Each row was made from one walk, in order. Every step used is in the known rows, and no mark comes twice. Write each row's walk.
(in the rows, 128 means zero)
Known rows:
kege, gasavev, fazon, teben, rozev: [160, 138, 179, 129, 133, 112, 116, 122, 156, 121, 92, 115, 127, 129, 109, 118, 184, 147, 113, 127, 128, 118, 155, 122, 154]
fazon, teben, rozev: [136, 129, 137, 133, 131, 115, 146, 189, 149, 115, 102, 135, 119, 158, 87, 106, 183, 144, 144, 129, 107, 94, 140, 127, 159]
fevaz, rozev, gasavev: [128, 134, 129, 152, 137, 108, 101, 147, 115, 131, 131, 138, 117, 157, 130, 94, 129, 120, 153, 137, 126, 107, 132, 126, 109]
kege, fevaz, rozev, gasavev, fazon: [150, 148, 160, 137, 144, 123, 60, 65, 143, 130, 116, 117, 119, 92, 163, 135, 126, 125, 134, 139, 156, 135, 135, 115, 95]
teben, fevaz, rozev, kege, gasavev, fazon: [138, 123, 182, 154, 136, 112, 114, 31, 148, 128, 93, 113, 139, 137, 126, 87, 101, 141, 120, 124, 138, 178, 122, 93, 104]
fazon, teben, rozev, kege: [127, 117, 125, 146, 127, 126, 145, 193, 144, 129, 110, 131, 128, 172, 104, 80, 141, 155, 142, 139, 97, 106, 131, 97, 149]
rozev, gasavev: [140, 148, 115, 147, 149, 105, 100, 186, 115, 134, 144, 135, 112, 149, 144, 97, 130, 126, 161, 111, 105, 115, 109, 127, 120]
fazon, gasavev, rozev: [126, 138, 147, 136, 145, 127, 105, 128, 139, 135, 119, 133, 120, 148, 120, 100, 169, 153, 147, 130, 124, 132, 94, 137, 146]
gasavev, rozev, kege, teben: [129, 143, 142, 154, 128, 124, 82, 103, 136, 156, 98, 115, 127, 146, 140, 93, 102, 151, 139, 149, 109, 136, 98, 89, 132]
teben, gasavev, rozev: [135, 148, 142, 155, 126, 124, 111, 107, 130, 124, 90, 131, 122, 145, 111, 110, 122, 134, 142, 109, 114, 141, 108, 133, 141]
fazon, gasavev, rozev, kege: [115, 126, 135, 149, 141, 137, 103, 130, 133, 149, 126, 130, 129, 163, 137, 73, 126, 164, 147, 139, 113, 144, 83, 107, 134]
rozev, gasavev, fazon, teben: [132, 153, 138, 132, 142, 126, 94, 120, 144, 124, 134, 124, 128, 87, 147, 136, 130, 144, 148, 126, 113, 116, 149, 146, 121]
gasavev, fazon, teben: [122, 140, 148, 127, 142, 137, 122, 78, 156, 117, 119, 121, 127, 101, 108, 143, 168, 153, 147, 125, 118, 138, 145, 148, 139]
teben, gasavev: [140, 136, 131, 142, 132, 114, 127, 177, 128, 120, 114, 134, 117, 150, 109, 105, 143, 134, 152, 87, 108, 148, 115, 132, 130]
gasavev, fazon: [132, 140, 144, 148, 147, 133, 123, 44, 137, 123, 115, 123, 117, 137, 121, 125, 160, 140, 148, 114, 126, 155, 106, 144, 125]
gasavev, fazon, teben, rozev: [139, 134, 155, 142, 129, 132, 141, 94, 157, 111, 89, 125, 126, 134, 102, 130, 172, 149, 130, 134, 124, 112, 142, 142, 148]
kege, gasavev, fazon: [155, 145, 167, 137, 149, 112, 98, 70, 133, 133, 117, 114, 117, 133, 129, 112, 170, 138, 132, 109, 129, 163, 118, 125, 132]
rozev, gasavev, fazon: [140, 153, 133, 153, 146, 123, 96, 86, 125, 130, 131, 125, 119, 122, 158, 121, 122, 133, 150, 115, 120, 134, 110, 141, 108]
kege, teben, fevaz, gasavev, fazon: [182, 145, 174, 129, 133, 112, 130, 35, 166, 100, 79, 120, 136, 53, 131, 165, 94, 139, 117, 99, 142, 141, 121, 133, 111]
kege, fevaz: [152, 145, 136, 118, 156, 115, 94, 162, 145, 129, 127, 120, 105, 124, 122, 117, 177, 133, 153, 109, 124, 149, 104, 106, 134]
gasavev, rozev, kege: [113, 135, 126, 166, 135, 137, 110, 76, 125, 147, 114, 127, 125, 171, 126, 77, 106, 146, 150, 142, 105, 145, 85, 102, 137]
rozev, kege, teben: [136, 132, 130, 141, 136, 114, 98, 171, 134, 150, 123, 118, 121, 148, 136, 89, 122, 151, 147, 127, 103, 142, 107, 87, 122]
rozev, kege: [120, 124, 114, 154, 143, 127, 127, 144, 122, 140, 137, 130, 120, 178, 122, 75, 127, 146, 160, 119, 99, 150, 93, 100, 126]
rozev, kege, gasavev: [142, 128, 136, 142, 146, 107, 102, 169, 118, 152, 140, 120, 120, 172, 129, 61, 139, 142, 142, 112, 103, 157, 107, 80, 132]
rozev, kege, gasavev, fazon, teben: [134, 132, 159, 127, 141, 127, 96, 105, 146, 141, 128, 108, 136, 111, 133, 101, 137, 160, 128, 127, 110, 157, 147, 99, 133]
rozev, gasavev, fazon, teben, fevaz, kege: [139, 152, 142, 133, 143, 109, 109, 97, 163, 92, 105, 127, 143, 48, 154, 138, 65, 144, 128, 127, 126, 140, 137, 139, 124]

Which walk is each row?
[139, 137, 172, 126, 144, 114, 115, 102, 168, 125, 108, 108, 143, 93, 125, 107, 107, 158, 125, 110, 109, 168, 137, 99, 127] -> rozev, kege, gasavev, fazon, teben, fevaz
[135, 120, 150, 148, 109, 114, 97, 167, 133, 141, 95, 123, 133, 142, 128, 92, 96, 144, 131, 129, 123, 141, 142, 88, 106] -> fevaz, rozev, kege, teben, gasavev
[128, 144, 160, 127, 146, 123, 141, 76, 177, 101, 98, 121, 134, 81, 101, 146, 139, 149, 144, 106, 116, 150, 134, 148, 132] -> gasavev, fazon, teben, fevaz
[147, 132, 139, 159, 131, 129, 144, 36, 140, 114, 94, 134, 141, 117, 122, 104, 45, 140, 132, 120, 116, 138, 88, 103, 126] -> teben, fevaz, gasavev, rozev, kege
[148, 147, 159, 137, 133, 82, 91, 175, 148, 123, 97, 128, 126, 109, 137, 114, 95, 122, 138, 125, 127, 110, 137, 113, 98] -> kege, teben, fevaz, rozev, gasavev
[171, 130, 144, 134, 140, 147, 101, 25, 144, 125, 121, 115, 130, 78, 159, 137, 92, 149, 125, 117, 143, 159, 107, 92, 108] -> rozev, kege, fevaz, gasavev, fazon
[155, 142, 122, 160, 134, 101, 119, 201, 120, 127, 114, 140, 111, 180, 137, 86, 136, 123, 144, 120, 111, 89, 107, 120, 129] -> teben, rozev, gasavev
[155, 146, 148, 129, 127, 102, 100, 205, 140, 129, 98, 122, 119, 121, 123, 123, 139, 137, 139, 94, 113, 139, 129, 119, 127] -> kege, teben, gasavev
[137, 117, 121, 169, 130, 122, 144, 157, 124, 134, 108, 135, 118, 209, 116, 63, 134, 144, 144, 128, 104, 124, 91, 93, 136] -> teben, rozev, kege
[128, 139, 152, 129, 143, 121, 138, 55, 174, 87, 88, 125, 141, 64, 116, 141, 104, 153, 127, 126, 132, 164, 132, 141, 141] -> gasavev, fazon, teben, fevaz, kege
[144, 141, 125, 139, 131, 105, 118, 233, 138, 121, 118, 137, 121, 146, 123, 102, 143, 134, 143, 130, 102, 70, 145, 125, 142] -> fazon, teben, rozev, gasavev
[123, 138, 146, 129, 138, 99, 116, 180, 157, 108, 115, 136, 134, 103, 112, 117, 110, 127, 149, 129, 117, 101, 161, 128, 116] -> fazon, teben, fevaz, rozev, gasavev
[145, 150, 162, 140, 143, 107, 87, 96, 127, 142, 108, 120, 116, 154, 115, 92, 159, 132, 134, 126, 119, 139, 109, 112, 154] -> kege, gasavev, rozev
[186, 135, 168, 113, 128, 135, 123, 71, 173, 97, 85, 120, 130, 62, 123, 168, 146, 144, 108, 127, 151, 102, 154, 120, 141] -> kege, fevaz, gasavev, fazon, teben, rozev
[125, 126, 154, 147, 141, 105, 147, 107, 149, 108, 97, 137, 123, 151, 86, 104, 139, 126, 151, 118, 129, 142, 118, 128, 120] -> teben, fevaz, rozev
[156, 114, 144, 148, 115, 148, 154, 58, 147, 110, 96, 130, 145, 111, 124, 123, 99, 158, 115, 138, 127, 105, 144, 113, 134] -> fevaz, gasavev, fazon, teben, rozev, kege
[163, 133, 171, 131, 129, 107, 113, 93, 152, 107, 84, 120, 133, 112, 125, 113, 148, 148, 98, 146, 143, 130, 152, 115, 164] -> fevaz, kege, gasavev, fazon, teben, rozev
[145, 132, 154, 149, 144, 123, 96, 71, 129, 148, 126, 110, 126, 146, 145, 84, 127, 150, 130, 117, 119, 174, 108, 95, 121] -> rozev, kege, gasavev, fazon
[180, 141, 156, 122, 136, 96, 134, 133, 156, 104, 93, 129, 129, 80, 116, 142, 104, 132, 130, 96, 126, 124, 120, 119, 123] -> kege, teben, fevaz, gasavev
[178, 137, 137, 112, 149, 120, 108, 121, 141, 114, 127, 128, 114, 91, 125, 139, 143, 130, 138, 104, 137, 129, 118, 107, 130] -> kege, fevaz, gasavev
[136, 139, 164, 135, 137, 111, 93, 158, 167, 141, 90, 118, 138, 115, 142, 93, 93, 165, 131, 129, 115, 148, 87, 94, 124] -> fazon, gasavev, rozev, kege, teben, fevaz
[170, 142, 161, 98, 144, 141, 104, 59, 170, 104, 117, 116, 131, 30, 130, 180, 141, 148, 124, 119, 146, 130, 156, 126, 132] -> kege, fevaz, gasavev, fazon, teben
[172, 148, 151, 125, 139, 131, 93, 53, 143, 118, 102, 126, 120, 87, 128, 143, 123, 130, 129, 126, 144, 125, 110, 109, 140] -> kege, fevaz, gasavev, rozev
[143, 142, 148, 151, 130, 131, 124, 80, 137, 116, 101, 123, 124, 121, 124, 131, 134, 141, 139, 90, 126, 166, 118, 146, 119] -> teben, gasavev, fazon
[142, 134, 125, 131, 151, 124, 92, 165, 141, 142, 135, 118, 114, 140, 137, 92, 135, 145, 152, 117, 113, 160, 95, 75, 122] -> rozev, kege, fevaz
[137, 130, 142, 138, 127, 134, 142, 71, 160, 108, 97, 132, 151, 83, 110, 121, 53, 152, 131, 130, 109, 119, 127, 107, 139] -> fazon, teben, fevaz, gasavev, rozev, kege
[148, 138, 165, 117, 142, 112, 94, 83, 149, 113, 113, 115, 133, 79, 131, 124, 144, 152, 112, 138, 138, 158, 154, 123, 155] -> fevaz, kege, gasavev, fazon, teben
[131, 135, 151, 136, 132, 125, 75, 158, 146, 158, 112, 118, 131, 136, 150, 88, 122, 168, 135, 147, 116, 135, 97, 95, 130] -> fazon, gasavev, rozev, kege, teben
[136, 136, 145, 126, 148, 135, 69, 145, 152, 151, 124, 117, 123, 126, 152, 90, 132, 163, 139, 138, 127, 154, 83, 83, 131] -> fazon, gasavev, rozev, kege, fevaz
[180, 141, 156, 120, 146, 137, 106, 26, 151, 109, 113, 119, 121, 65, 142, 162, 133, 137, 125, 108, 154, 148, 119, 120, 119] -> kege, fevaz, gasavev, fazon
[157, 150, 166, 137, 124, 118, 95, 110, 149, 125, 86, 112, 125, 96, 139, 146, 129, 146, 128, 98, 129, 156, 130, 134, 116] -> kege, teben, gasavev, fazon
[131, 137, 135, 121, 129, 118, 128, 212, 147, 113, 117, 131, 126, 114, 96, 123, 152, 145, 150, 97, 101, 128, 155, 135, 144] -> fazon, teben, gasavev
[174, 119, 137, 118, 126, 128, 125, 170, 156, 116, 108, 127, 132, 100, 124, 117, 112, 149, 119, 133, 124, 96, 143, 74, 141] -> fazon, teben, rozev, kege, fevaz, gasavev
